Each row was made from one small tree. The marks that hang from a mark follow it in brackets, in alphabetical order. Every link used is in the known rows. Write each row's tree.
Known rows
gibaz[defi[losa] guzem roso[vurin]]: [ 1.56 -0.74 -0.25  2.06  1.61 -1.99 -2.92 -0.42  2.35 -1.26 -3.06  1.26
 -2.36  2.35 -2.10 -1.98  5.27 -1.05  0.74  3.29 -7.53  1.79  2.93 -0.96]
losa[roso[gibaz[defi guzem] vurin]]: [-0.39 -1.40  1.17 -0.23  1.26 -0.05 -1.00  3.57 -0.24 -1.49 -2.75  1.04
 -1.92  2.89 -1.38  0.65  3.34 -0.92  1.34  2.01 -3.93  0.09  1.11  1.31]
defi[losa]: [-0.61 -0.26  0.41  0.29 -1.74 -3.05 -0.95 -0.64 -0.24 -0.76 -1.03  0.15
  1.24  1.57 -0.48 -0.82 -1.25  1.61  0.13 -1.05 -0.50  0.56  1.24 -0.26]
guzem[losa[roso[gibaz vurin]]]: [ 0.16 -1.42  0.06  1.15 -0.68 -0.64 -2.10  0.45 -2.63 -2.32 -0.80  1.94
 -0.39  0.51 -0.72  0.67 -0.02 -0.69  1.32  1.15 -1.03 -0.97  0.69  1.07]
roso[gibaz vurin[defi]]: [-0.79 -2.06  2.60 -1.12  4.31  0.00 -0.23  0.97 -0.49  0.87 -1.70 -0.23
 -3.29  2.38 -2.28  0.81 -1.52 -1.55  0.51  0.72 -2.08 -0.35  1.01  0.58]
guzem[losa[roso]]: [ 0.61 -0.09 -1.40  1.41 -2.44 -1.06 -1.55 -1.18 -2.20 -2.59  0.41  1.45
  1.33 -1.43  0.34  0.53  0.37  0.21  0.85 -0.02 -0.13 -1.25  0.07 -0.16]
vurin[defi[losa] guzem]: [-1.11  0.86  1.06 -3.16  0.87 -4.80  0.57 -2.93 -0.50  1.48 -0.10 -0.30
  0.46  0.63 -1.17 -0.55 -3.36 -0.22 -0.78 -3.02 -2.78 -2.58  0.03 -3.22]
gibaz[defi[losa] roso[vurin]]: [ 0.82 -1.99 -1.17  1.73  1.86 -1.59 -2.77 -1.77  1.62 -1.73 -2.64  1.84
 -2.68  0.50 -3.26 -1.92  3.48  0.48  1.00  1.27 -5.80  1.06  3.84  0.16]
vurin[defi guzem[losa]]: [ 0.22  1.75  0.25 -2.30  1.47 -2.54  0.63 -3.91 -1.56  1.77  1.45  0.42
  0.08 -1.47 -0.08 -0.15 -2.61 -2.15 -0.76 -1.41 -2.40 -3.56 -1.27 -3.28]
roso[gibaz losa]: [-1.10  1.75  2.36 -1.86  0.21  2.17  1.52  1.29 -3.21 -0.29 -3.01 -0.39
 -2.14  3.94  1.03  1.88 -2.16  1.22  1.62  1.74  1.31 -0.11  0.31  1.18]
roso[gibaz]: [-0.69  0.01  1.62 -0.76  0.06  0.31  1.24  1.56 -1.21 -0.32 -0.10  0.16
 -1.77  1.76  0.58 -0.09 -1.05 -0.03  1.03  1.00 -0.37 -0.57  0.38  0.81]
guzem[losa]: [ 0.83  0.71 -0.65  1.29 -0.78 -0.17 -1.15 -2.02 -1.70 -0.86  0.96  1.17
  0.86 -1.12  1.08 -0.16 -0.40 -0.69  0.32  1.08 -0.18 -0.51 -0.12 -0.42]
defi[losa[roso[gibaz[guzem] vurin]]]: [-1.15 -1.90  1.46  0.21 -1.42 -3.58 -2.03  2.51 -0.69 -1.80 -3.31  0.64
  0.10  4.22 -1.43 -0.16 -0.02  0.95  0.95  0.00 -2.31  0.48  1.56  0.55]
vurin[defi guzem roso]: [ 0.53  2.04  1.46 -3.02  4.10 -1.83  2.03 -2.74  0.09  1.80  1.84 -0.82
  1.30 -1.57 -1.08  0.05 -2.65 -0.33 -0.06 -2.23 -1.16 -1.54  0.91 -2.62]
gibaz[roso[vurin]]: [ 0.78 -2.85 -1.15  2.23  1.58 -0.39 -2.41 -0.87  1.08 -0.51 -1.66  1.07
 -2.56 -0.40 -2.74 -1.33  1.40 -1.16  0.47  1.03 -2.88  0.27  1.63 -0.25]
losa[roso[gibaz]]: [-0.98 -1.01  0.46 -0.44 -1.78 -0.71  0.38  2.26 -1.74 -2.20 -0.86  0.56
 -0.50  0.93 -0.44  0.66  0.08  0.93  1.45 -0.31 -0.29 -1.48  0.54  0.81]
guzem[losa[roso[gibaz vurin[defi]]]]: [ 0.00 -1.28  0.30  0.64  0.39 -0.92 -1.60 -0.50 -2.37 -2.08 -0.46  1.35
 -0.94  0.03 -1.23  0.89 -0.48 -0.90  1.11  0.59 -1.38 -1.61  0.90  0.46]
losa[roso[vurin]]: [-0.68 -2.92 -0.59  0.58  0.39 -0.75 -2.09  1.72 -0.35 -1.32 -2.49  0.91
 -0.12  0.63 -2.36  1.02  1.08  0.28  0.43 -0.79 -0.86 -0.04  0.71  1.04]
losa[roso[vurin[defi]]]: [-0.77 -2.64 -0.13 -0.16  1.32 -1.11 -1.60  0.60 -0.33 -1.14 -2.03  0.12
 -0.61 -0.15 -3.18  1.61  0.68 -0.08  0.07 -1.54 -1.49 -0.94  0.92  0.30]
vurin[defi[losa] roso]: [ 0.70  1.06  1.73 -0.51  2.27 -2.49  0.78 -2.77  0.64 -0.64  0.94 -1.02
  1.70 -0.57 -1.65  0.11 -2.36  1.92  0.74 -1.89 -0.15  0.51  3.19 -1.16]
losa[roso[gibaz[guzem] vurin[defi]]]: [-0.52 -1.75  1.60 -0.61  1.42 -1.26 -0.56  2.61 -0.58 -1.03 -2.38 -0.05
 -1.71  2.63 -2.03  1.36  0.73 -1.31  0.94  0.58 -2.81 -0.98  0.60  0.01]

Which tree is each row?
[-2.00 -2.26  1.25 -1.07 -1.03 -4.01 -1.66  1.52 -1.42 -1.15 -2.93  1.24
  0.32  3.27 -1.75 -0.37 -1.64  1.32  1.02 -1.53 -2.30 -0.67  1.32  0.25]
defi[losa[roso[gibaz vurin[guzem]]]]
[-1.01 -2.30  0.54 -0.41  1.44  0.35 -0.98  2.90 -0.79 -1.89 -2.34  1.46
 -1.98  1.72 -2.20  0.89  2.21  0.19  1.45  0.95 -2.92 -0.41  1.63  2.12]
losa[roso[gibaz[defi] vurin]]
[-1.44 -0.20  1.44 -2.30  3.12  0.98 -1.57  0.24 -1.77  2.29 -5.02  0.21
 -1.09  3.78 -1.12  1.52 -1.78 -0.62  0.06  0.39 -0.62  0.09 -0.61 -0.02]
roso[losa vurin[guzem]]
[-0.74  0.15  3.75 -1.10  2.80  2.28 -0.59  3.27 -1.75  0.92 -5.65 -0.44
 -3.00  6.75 -0.08  2.00 -0.36 -1.18  1.16  3.94 -0.96  1.54  0.14  1.25]
roso[gibaz[guzem] losa vurin]
[-1.11 -2.17 -0.16 -1.69  1.65 -2.11 -1.21  0.29 -0.44  0.18 -1.90  0.49
 -0.25  0.15 -2.91  1.02 -0.27 -0.86 -0.07 -2.17 -2.60 -2.08  0.01 -0.90]
losa[roso[vurin[defi guzem]]]
[ 0.46  0.43 -0.45  0.42 -1.37 -0.24 -0.56 -0.24 -2.52 -2.94  0.46  1.86
 -0.35 -0.53  0.58  0.34  1.19  0.07  1.75  1.25 -1.60 -1.57  0.80  0.61]
guzem[losa[roso[gibaz[defi]]]]
[ 0.31 -1.68 -0.86  0.38  2.15 -2.52 -2.58 -2.09  1.20 -0.61 -2.63  2.04
 -2.30  0.67 -2.99 -2.25  2.51 -0.15  0.74  0.50 -6.71 -0.19  2.90 -0.94]
gibaz[defi[losa] roso[vurin[guzem]]]
[ 1.95  2.89  2.23  0.25  2.46  1.16  1.12  0.57 -0.29 -1.22  1.27  0.47
  0.14  0.92  1.42 -0.29  1.88 -0.24  2.05  3.34 -1.82  1.53  2.35  0.43]
vurin[roso[gibaz[defi guzem[losa]]]]
[-0.26  0.96 -0.33 -1.90 -0.66 -1.60 -0.01 -0.88 -2.48 -0.43  0.27  2.05
  0.23  0.04  0.72 -0.49 -0.25 -0.89  0.96 -0.04 -3.04 -2.85 -0.59 -1.12]
vurin[guzem[losa[roso[gibaz[defi]]]]]
[ 0.45 -0.90  2.32  0.86  2.10  0.36 -1.88  2.11 -0.79  0.36 -1.53  0.79
 -2.13  4.02  0.14 -0.03  0.35 -2.92  0.82  3.88 -2.74  0.95 -0.04  0.66]
roso[gibaz[guzem[losa]] vurin]
[ 1.20  2.34  1.49 -0.20  0.74  0.79  0.80  0.97 -1.01 -0.93  0.31  0.91
 -1.85  2.24  1.95 -0.29  2.63 -1.74  1.37  4.06 -3.71  0.02  0.56  0.20]
roso[gibaz[defi guzem[losa]]]
[ 0.27 -1.16 -0.06  0.87  0.07 -0.04 -1.90  0.27 -2.28 -2.39 -0.78  2.13
 -0.94  0.32 -0.47  0.45  1.66 -0.66  1.52  1.60 -2.22 -0.83  1.14  1.28]
guzem[losa[roso[gibaz[defi] vurin]]]
[ 0.05  1.69  2.54 -2.58  2.62 -1.50  1.60 -0.17 -0.57  0.29  0.94  0.90
  0.53  1.48  0.28 -1.26 -1.13  0.98  1.65 -0.08 -2.68  0.02  2.10 -0.60]
vurin[guzem roso[gibaz[defi[losa]]]]
[ 0.95 -2.15 -1.30  1.45  1.29 -1.57 -2.80 -2.29 -0.15  0.06 -1.25  1.82
 -2.03 -0.69 -1.72 -1.87  0.32 -2.07  0.41  0.69 -3.82 -0.87  0.62 -1.38]
gibaz[roso[vurin[guzem[losa]]]]
[ 0.74  3.26  3.36 -0.88  1.98  2.02  1.70  1.42 -1.37 -0.54 -1.57 -0.90
  0.17  3.32  1.40  1.43 -0.99  0.97  1.98  2.65  1.29  2.10  1.80  0.58]
vurin[roso[gibaz[guzem] losa]]
[ 1.50  2.08  0.42 -0.74  1.55 -1.26  0.08 -2.54 -1.35  0.68  2.23  1.05
  2.77 -1.27  1.05 -0.97 -1.77 -0.48  0.60 -0.29 -0.50 -0.63  0.39 -1.49]
vurin[guzem[losa] roso]
[ 1.07  3.87  3.12 -1.43  2.88  2.81  1.94  1.27 -0.89 -0.92 -1.49 -0.57
 -0.63  3.23  1.30  1.35  1.06  1.08  2.22  3.30 -0.47  2.14  2.38  0.92]
vurin[roso[gibaz[defi guzem] losa]]
[-0.18 -1.39  2.96 -0.01  2.59  0.30 -1.18  3.50  0.20  0.92 -2.25  0.17
 -2.27  4.74 -0.52  0.09  0.72 -2.37  0.53  3.19 -2.67  1.29 -0.01  0.98]
roso[gibaz[guzem] vurin]
[-0.56  0.26 -0.59 -0.50 -0.94 -1.74 -0.58 -0.13  0.14 -2.39 -1.37  1.11
  0.44  0.28 -1.02  0.01  2.64  2.09  0.94 -0.44 -2.93  0.14  2.40  0.49]
gibaz[defi[losa[roso]]]
[-0.38  1.68  3.21 -3.47  2.81 -3.83  1.97 -2.05 -0.94  0.74  0.97 -0.46
  0.77  1.27 -0.81 -0.63 -4.57  0.96  1.14 -2.18 -1.94 -1.60  2.24 -2.37]
vurin[defi[losa] guzem roso[gibaz]]
[-1.21 -0.43  1.07 -1.50 -0.64 -3.70  0.53 -0.95 -1.01 -1.74 -0.69 -0.44
 -0.24  0.84 -1.95  0.69 -2.14  1.47  0.76 -2.12 -1.48 -1.75  1.79 -1.06]
vurin[defi[losa[roso[gibaz]]]]
[-1.57 -2.58  1.10  0.28 -1.22 -3.21 -2.06  1.72 -1.13 -2.06 -2.79  0.94
  0.08  3.27 -1.93 -0.15 -1.07  1.69  1.17 -0.78 -1.59  0.17  2.01  0.96]
defi[losa[roso[gibaz vurin]]]
[ 2.23  2.95  0.03  0.59  0.74  0.57 -0.47 -0.74  0.31 -0.84  0.24  0.96
 -0.18  0.53  1.56 -0.30  4.58 -1.97  0.32  3.83 -4.11  0.68  0.07 -0.65]
gibaz[defi guzem[losa]]
[ 3.06  2.12 -1.58  2.43  0.15 -0.19 -1.27 -2.24  0.69 -1.96 -0.06  1.57
 -2.17 -0.92  0.50 -1.72  5.68 -2.26  1.02  4.51 -6.13  0.02  1.43 -1.70]
gibaz[defi guzem[losa] roso]
[-0.84 -0.29  1.80 -1.55  4.14  1.56 -0.90 -0.77 -1.17  0.91 -4.48 -0.78
 -2.08  2.77 -2.48  2.81 -1.61 -0.20 -0.07  0.47  0.19  0.25  0.84  0.33]
roso[losa vurin[defi]]
[-0.81  0.35  1.30 -1.14 -0.79 -3.99  0.55 -0.26 -0.62 -1.36 -1.07 -0.82
 -0.14  1.76 -1.26  0.61 -1.08  0.62  0.51 -1.10 -2.22 -1.35  1.37 -1.51]
vurin[defi[losa[roso[gibaz[guzem]]]]]
[ 1.28 -0.92 -1.70  0.92  3.02 -0.35 -2.32 -2.66  0.57 -0.43 -1.26  2.47
 -2.93 -1.02 -2.16 -1.73  3.40 -1.87  0.83  1.93 -6.39 -0.94  1.82 -0.83]
gibaz[defi roso[vurin[guzem[losa]]]]
[-1.24 -1.97  0.73 -1.93  1.76 -0.75 -0.80  2.48 -1.21 -0.72 -2.42  1.55
 -1.89  1.95 -1.98  0.33  1.32 -0.46  1.23 -0.03 -3.84 -1.49  0.69  0.96]
losa[roso[gibaz[defi] vurin[guzem]]]
[-0.04  0.53  0.73 -0.86 -0.78 -0.26  0.83  2.91 -0.92 -2.12 -1.25  0.67
 -1.17  1.81  0.16  0.54  3.21  0.01  1.37  1.68 -3.06 -0.63  0.78  0.49]
losa[roso[gibaz[defi guzem]]]
[-0.36 -0.27  0.71 -0.23 -1.91 -1.00  0.60  3.12 -1.19 -1.84 -1.13  0.18
 -0.52  2.09  0.10  0.58  1.05 -0.10  1.31  0.89 -1.28 -0.77  0.00  0.29]
losa[roso[gibaz[guzem]]]
[ 0.34 -1.41 -0.41  1.34  1.69  1.11 -2.16 -1.11 -0.66 -0.73 -4.32  0.54
 -3.09  1.34 -2.46  0.18  0.40 -0.09  0.93  1.69 -1.45  0.54  1.76  0.19]
gibaz[roso[losa vurin]]
[-1.17 -2.57  1.20 -0.96  1.53 -1.02 -0.53  1.74 -1.26 -1.39 -2.00  0.28
 -2.01  1.31 -2.91  1.57 -0.35 -0.22  1.05 -0.44 -1.78 -1.44  1.31  0.88]
losa[roso[gibaz vurin[defi]]]
[ 0.72  2.83  1.97 -1.81  3.73  1.47  1.96 -2.25 -0.78 -0.29 -0.52 -1.52
  0.33  0.02 -0.91  2.51 -2.21  1.50  1.02 -0.61  1.85  0.32  2.42 -0.59]
vurin[defi roso[losa]]
[-0.25 -1.02  0.80 -1.39  3.96 -1.50 -1.64 -2.23 -0.65  2.09 -0.80  0.80
 -0.79  0.37 -1.79  0.17 -1.82 -2.59 -0.82 -0.53 -3.07 -1.89 -0.52 -1.65]
roso[vurin[defi guzem[losa]]]
[-1.28 -2.69  0.18  0.39 -1.43 -3.45 -2.71  0.77 -0.48 -1.86 -2.87  0.87
  1.17  1.95 -2.52 -0.10 -0.37  1.92  0.55 -1.64 -1.31  0.53  1.88  0.55]
defi[losa[roso[vurin]]]
